What can hang from each mark:
J: Z
R: Z
H: C
N: B W
W: C
A: Z
Z: A B M R W
S: H M
C: H W
B: N Z
M: S

(in the rows, 128 means zero)
Known rows, with every way that one mark hangs from another:
Z[B M[S] W]: [152  75 121 124 119 117 133 149 166 136 112 146 143 107 116 138 128 102
  98 153 117 100 119 205 128 119 152 112 115 170 160 171  95 151]
H[C[W]]: [134 107 129  84  54  95  94 147 113 155 142 120 183  61 149 186 112 121
 127 163 108  90 113 133 102 114 184 129 151 151 116 151  89 102]
B[N[W[C[H]]]]: [155 145 158  76  66 134  61  91 104 205 156  95 149  82 140 232 116 121
 106 186  82  98 153 112  68 159 199 132 142 134 109 157  86 114]
W[C]: [147 117 154  73  75 128  99 133 134 182 148 103 155 106 142 196 136 140
 138 159  93 113 125 154 106 147 189 128 136 145 120 151  89 103]
A[Z]: [127  95 157  82  82 135 141 143 133 147 153 114 163 135 167 178 121 100
 141 134 109 124 107 161  95 121 192 139 144 167 127 156 112 104]
N[B W[C]]: [155 145 158  87  92 127  71 105 134 225 168  96 156  97 136 207 117 139
  96 176  86 116 141  99  89 125 206 119 136 136 116 167  82 122]
Z[A]: [158  92 154  89  95 115 137 143 156 169 141 127 145 122 149 179 130 116
 162 127 131 109 101 141 117 130 170 136 143 163 116 140 108 128]
Z[A B M[S] R]: [172  83 119 128 136 121 145 147 175 116 118 166 130 119 140 145 151 107
 115 132 155  99  80 180 146 109 142 146 128 195 148 138 113 155]
N[B W]: [150 130 153 102  94 112 100 117 135 218 178  98 152 114 148 200  99 122
 100 166 117 129 129  95  85 108 196 123 140 155 117 174 101 129]
B[Z]: [149 123 146  77  79 122 122 139 111 167 177 112 138 143 122 198 106 152
 124 134 124 115 110 146  96 116 189 128 128 167 113 166 125 124]
S[H[C[W]] M]: [104  74 163  77  29  95  99 149 108 123 146 142 160  74 166 188  96  81
 119 162 105  87  91 152 119 127 179 150 164 158 136 158 107  77]
J[Z]: [145 109 115  99  69  91 147 137 124 170 157 102 153 137 144 203 120 144
 135 145 125 128 111 145  87 101 177 134 142 141 107 168  87 118]
A[Z[B R W[C]]]: [146 126 151 106 138 125 131 132 163 137 114 138 162  95 136 163 169 107
 143 161  91 117 148 209 106 120 191 128  96 158 136 147  74 131]
J[Z[B R]]: [151 137 107 123 111  69 152 139 150 160 150 115 137 121 149 193 145 142
 143 153 146 136 116 173 101  93 170 141 120 153 112 156  84 141]
W[C[H]]: [146 121 147  74  57 121  93 124 108 176 156 107 153  68 150 205 129 132
 131 167  89 107 121 149  87 157 179 137 146 159 118 160  95  99]
R[Z]: [146  88 129  80  78 110 153 137 150 173 155 115 153 148 153 200 127 122
 143 133 128 115 103 151  89 139 183 133 130 157 134 155 120 122]
A[Z[R W[C]]]: [145 105 149  95 111 133 135 131 134 130 119 139 170 107 140 180 161 113
 130 162  88 122 137 196  93 115 189 134 111 164 129 153  71 112]
H[C]: [131  92 136  90  65 109 108 141 125 154 147 117 168 102 172 203 108 120
 143 155 119 116 113 152  90 130 172 136 152 161 120 154  96 121]
C[H]: [140 104 142  88  64 103 122 138 111 170 166 109 145  81 162 197 116 114
 132 156 117 118 107 147  86 138 170 142 149 175 115 166 112 109]
S[M]: [121  80 151  87  73 111 138 147 130 155 164 120 137 137 157 186 107 105
 132 152 116 121  94 156 111 128 171 144 152 147 134 158 112  96]
A[Z[B M R]]: [143 101 128 120 140 143 139 147 149 119 124 148 160 135 147 146 146  93
 135 128 119 130 109 182 110  99 161 139 119 182 144 154 106 138]
B[N[W] Z]: [156 143 155  79  88 139  90 104 109 197 177 102 135 158 112 229  93 137
  98 152 118 109 145 106  75 119 211 122 128 141 108 164 117 137]
S[H[C] M]: [100  67 169  82  42 110 111 144 119 127 155 145 146 112 186 205  93  77
 136 151 114 114  94 173 105 145 173 155 166 168 138 161 116  94]
Z[M[S] R W]: [159  62 112 128 110 121 146 147 138 108 121 162 146 116 132 161 142 114
  78 163 132 119  97 201 114  97 145 132 120 195 149 166  86 136]
N[B[Z] W]: [158 147 146  91  96 126  92 109 107 208 197 103 138 139 116 209  92 144
  83 152 116 120 130  93  75 101 208 118 130 158 114 180 117 140]
R[Z[M[S]]]: [152  52 104  96  75 137 154 138 146 128 135 138 150 162 139 174 120 112
  94 131 130  98  78 166 106 131 158 137 141 177 160 165 123 125]
N[B]: [150 129 144  89  89  98 119 131 142 211 182 102 147 111 145 195 111 122
 134 161 122 139 115 116 101 111 197 123 132 163 122 167 112 124]
M[S[H[C]]]: [118  70 157  84  30 107 113 139 129 126 157 137 150  92 190 204 100  95
 102 154 130 101  84 181 120 152 181 156 167 196 142 164 119 109]
N[B[Z]]: [157 148 137  81  89 110 114 123 114 199 194 106 136 134 113 202  97 147
 119 152 124 131 117 110  91 100 205 119 122 168 116 175 129 131]
M[S]: [140  78 141  88  63 107 138 144 142 152 164 115 143 118 162 184 114 123
 103 153 137 107  87 168 119 132 182 144 154 176 135 159 114 108]
Z[B M W]: [152  96 130 125 135 123 121 151 163 159 107 141 152 106 105 146 133 106
 135 142 107 116 143 190 110 114 153 100 103 156 143 170  86 157]
R[Z[A]]: [164  77 133  83  95 114 165 135 168 163 135 130 146 151 144 194 134 112
 164 118 138  98  97 137 106 136 177 139 132 161 127 141 124 134]
J[Z[A R W]]: [172  94 105 125 118  80 180 135 145 135 113 147 144 125 130 192 156 131
 146 142 139 123 118 164  93  83 157 136 115 160 104 155  62 147]
J[Z[M R]]: [158 102  87 125 100 113 144 140 119 135 132 137 154 153 135 185 141 139
 118 142 128 140 101 153  87  79 146 139 129 165 115 168  75 133]

Rows:
[140  70 133 108 113 156 139 145 133 120 109 146 173 139 127 146 126  85
 126 133  89 122 127 185  89  99 161 115 119 166 144 174  90 127] -> A[Z[M W]]
[147  74 129 121 130 151 151 146 131 103 106 161 169 130 135 154 146  90
 119 143 106 136 118 190  90  88 157 128 111 185 142 167  86 129] -> A[Z[M R W]]
[173 118 107 137 144  66 175 137 173 143 109 145 137 111 121 179 165 129
 158 141 143 117 136 183 106  85 159 129  98 154 112 148  66 164] -> J[Z[A B R W]]
[120  81 153  78  18  94  99 148 119 123 151 137 166  56 171 186  98  98
  88 164 124  74  83 163 131 135 190 150 165 186 139 162 111  90] -> M[S[H[C[W]]]]
[170  97 128  92 110 151 121 136 121 140 133 149 136 162 102 166 117 135
 135 102 120 102 101 132 106 110 152 123 131 173 121 157 124 143] -> B[Z[A M]]
[176 142 141  85 113 121 138 114 132 159 157 136 122 157 116 220 133 132
 152 139 149 115 115 121 104 106 192 139 114 170 104 135 123 145] -> B[N Z[A R]]
[138  88 143 107 115 122 162 143 139 123 129 140 163 119 153 174 148  97
 132 148 116 133 124 194  88  97 181 138 113 182 129 161  88 123] -> A[Z[R W]]
[154 109 135 112 111 139  91 115 157 171 132 122 137 132 127 176 109  99
  78 160 122  95 130 140 113 130 175 121 133 147 148 158 106 152] -> Z[B[N[W]] M[S]]
[159  82 113 136 136 111 143 150 165 116 113 160 139 102 124 142 148 105
  92 160 132 113 114 216 128 101 147 127 107 191 157 164  90 154] -> Z[B M[S] R W]
[146 142 151  94 129 118 136 124 163 157 144 120 146 130 154 189 143  86
 159 151 133 131 131 163 105 112 205 142 110 163 131 139 109 135] -> A[Z[B[N] R]]
[180 138 154  71 107 138 107 102 138 176 124 131 134 131  74 210 136 139
 149 149  90  85 161 141  96 130 203 104  96 131 110 145  91 143] -> B[N Z[A W[C]]]
[164 120 126 123 148 132 104 138 157 148  96 152 154  91 105 157 170 126
 126 164  94 115 149 199 113 115 155 110  88 158 141 155  61 148] -> Z[B M R W[C]]
[167 123 117 108 120 132 114 125 114 173 147 138 147 136  72 172 105 130
 104 148 102 129 137 131  82  84 174  94  98 171 129 191 106 153] -> N[B[Z[M W]]]
[164 126  96 124 127 104 131 121 158 169  99 126 146 139  84 181 129 111
 141 156 106 122 166 164  83  88 168  97  90 121 129 172  66 165] -> J[Z[B[N] M W]]
[159 167 133  97  98 109  83  93 149 212 136  89 147 127 116 223 130 144
 122 170  92 101 172 125  81 129 206 117 121  93 109 154  63 143] -> J[Z[B[N[W[C]]]]]
[164 127 136  94 102 166  80 104 102 177 150 123 144 173  95 204  93 128
  86 142 105 109 139 105  73 106 183 112 126 143 117 170 111 147] -> B[N[W] Z[M]]
[145 119 152  86  67 129  73 111  97 187 157 102 155  71 151 211 121 132
  99 170  83  96 136 132  74 157 182 137 153 148 113 167  88 107] -> N[W[C[H]]]
[172 121 143  79  91 123 110 114 103 151 134 137 135  86  92 195 134 138
 137 144  86  81 141 156  87 140 175 121 114 161 109 161  99 131] -> B[Z[A W[C[H]]]]
[155 134 132  81 106  98 137 120 180 198 144 104 138 149 128 210 128 105
 162 145 132 109 139 149  98 146 204 118 104 138 139 143 121 145] -> R[Z[B[N]]]
[154 147 151  88  78 121  66  97 102 221 174  99 152  60 139 215 112 127
  94 186  80 111 140  94  72 141 195 130 146 149 113 175  89 117] -> N[B W[C[H]]]
[175  52 112 109 125 136 165 138 165 139  87 162 156 152 107 164 141 100
 145 113 113  94 123 160  96 122 144 112 107 161 143 155 100 155] -> R[Z[A M W]]
[170  82 124 117 126 137 138 145 147 134 116 161 148 135 139 168 150 112
 140 125 136 123  92 150 118 104 141 141 130 188 125 141 101 139] -> Z[A M R]
[173  54 116 131 126 129 162 143 157 100 102 178 141 118 129 153 152 104
 102 143 139 103  91 184 127 102 137 136 126 199 145 151  87 148] -> Z[A M[S] R W]
[122  76 161 100  87 148 129 146 158 105 129 151 147 128 158 139 116  66
 106 121 114 101  88 203 135 134 175 142 140 197 168 168 136 121] -> A[Z[B M[S[H]]]]
[141  88 134 119 140 144 134 148 159 129 101 147 166 125 119 130 132  82
 137 129  94 116 145 198 102 107 163 107 103 159 149 169  95 146] -> A[Z[B M W]]
[172 133 151  72  97 130 125 113 135 177 154 121 123 159 106 213 110 129
 155 128 133 103 125 115 100 125 199 127 122 154 107 142 128 142] -> B[N Z[A]]
[168  66 130 114 126 139 139 147 156 141  96 156 154 124 111 154 136 103
 144 126 110 105 123 160 111 110 142 111 116 166 130 158  87 148] -> Z[A M W]
[162 138 137  92 103 105 128 123 123 190 174 118 138 120  92 194 105 138
 117 160 110 129 139 135  84  95 202 103  99 163 118 185 109 144] -> N[B[Z[W]]]
[154 151 151 114 128 108 103 113 161 195 152 113 135 121 143 210 134 113
 118 168 137 122 146 138  98 119 195 135 114 149 121 143  94 152] -> Z[B[N[W]] R]
[171 113 134  95 136  99 162 117 206 182 104 134 134 138 102 192 144  88
 181 136 130  92 155 158 105 137 189 109  85 136 135 137 106 172] -> R[Z[A B[N] W]]
[158 136 145 111 132 104 118 135 162 166 120 132 145  78 122 178 168 134
 138 174 105 115 151 203 118 124 179 118  94 156 131 148  65 141] -> Z[B R W[C]]
[142 127 156  94 125 120 136 124 173 165 122 118 154 122 123 174 131  77
 158 153 103 118 164 181  97 117 205 110  96 144 136 156  94 142] -> A[Z[B[N] W]]
[148  94 125 132 156 136 149 147 156 110 101 160 161 122 127 135 154  84
 131 139 108 130 134 205 103  92 156 122  98 180 148 162  86 150] -> A[Z[B M R W]]
[170  91 144 116 130 103 162 143 161 145 121 151 143 108 141 180 157 114
 149 145 138 118 115 173 112 108 161 135 111 180 119 146  82 142] -> Z[A R W]
[146 142 158 108 137 130 115 109 157 167 146 118 151 136 155 196 133  86
 121 157 126 123 145 144  91 112 205 141 118 153 126 144 101 143] -> A[Z[B[N[W]] R]]
[164 151 109 125 128  68 154 119 161 172 123 119 136 120 112 208 148 121
 148 174 133 132 160 176  88  86 187 120  87 137 116 158  63 163] -> J[Z[B[N] R W]]
[165  98 123 113 122 145 110 136 132 140 100 152 162 103 113 172 162 130
 113 167  87 122 136 185 100 110 153 116 105 165 131 160  57 130] -> Z[M R W[C]]
[152 113 137 108 139 147 123 126 165 147  96 138 161 140 105 154 129  68
 150 142  90 116 163 177  94 106 179 102  91 147 149 161  93 152] -> A[Z[B[N] M W]]
[168 115 114  97  96 141 123 118 111 126 152 144 126 164 108 199 119 129
  80 153 142 114  94 148 106  98 177 138 122 187 137 160 126 134] -> B[N Z[M[S] R]]
[176 101 148 101 124 118 134 130 156 150 109 148 146  91 129 185 171 131
 148 157 106 106 132 172 115 125 170 129 112 161 119 136  68 133] -> Z[A R W[C]]
[172 138 112 107 119 132 116 125 106 162 170 142 138 148 106 189 118 140
 102 147 129 145 104 116  93  77 173 124 111 190 122 175 123 145] -> N[B[Z[M R]]]
[180 105 118  96 135 134 141 118 193 171  99 143 139 168 105 177 136  90
 174 115 127  94 129 130 109 136 167 117 104 145 144 132 121 169] -> R[Z[A B[N] M]]
[154  42 100 107  92 128 166 139 151 120 113 151 153 151 119 166 126 103
  92 143 118  96 100 189 101 124 154 121 118 174 162 173 106 139] -> R[Z[M[S] W]]
[169  42 108  98  92 137 165 137 164 121 118 157 145 165 135 167 129 106
 114 112 139  82  70 155 119 135 146 141 144 179 154 148 126 136] -> R[Z[A M[S]]]
[161  91 110 106  93 139 135 137 104 106 158 153 132 155 123 178 121 145
  69 137 143 114  75 172 112  97 159 146 133 204 138 167 125 129] -> B[Z[M[S] R]]
[159 123 130  94 120  96 149 121 185 189 123 117 141 134 107 202 132  96
 160 154 118 107 163 170  90 136 196 102  82 134 142 152 102 158] -> R[Z[B[N] W]]
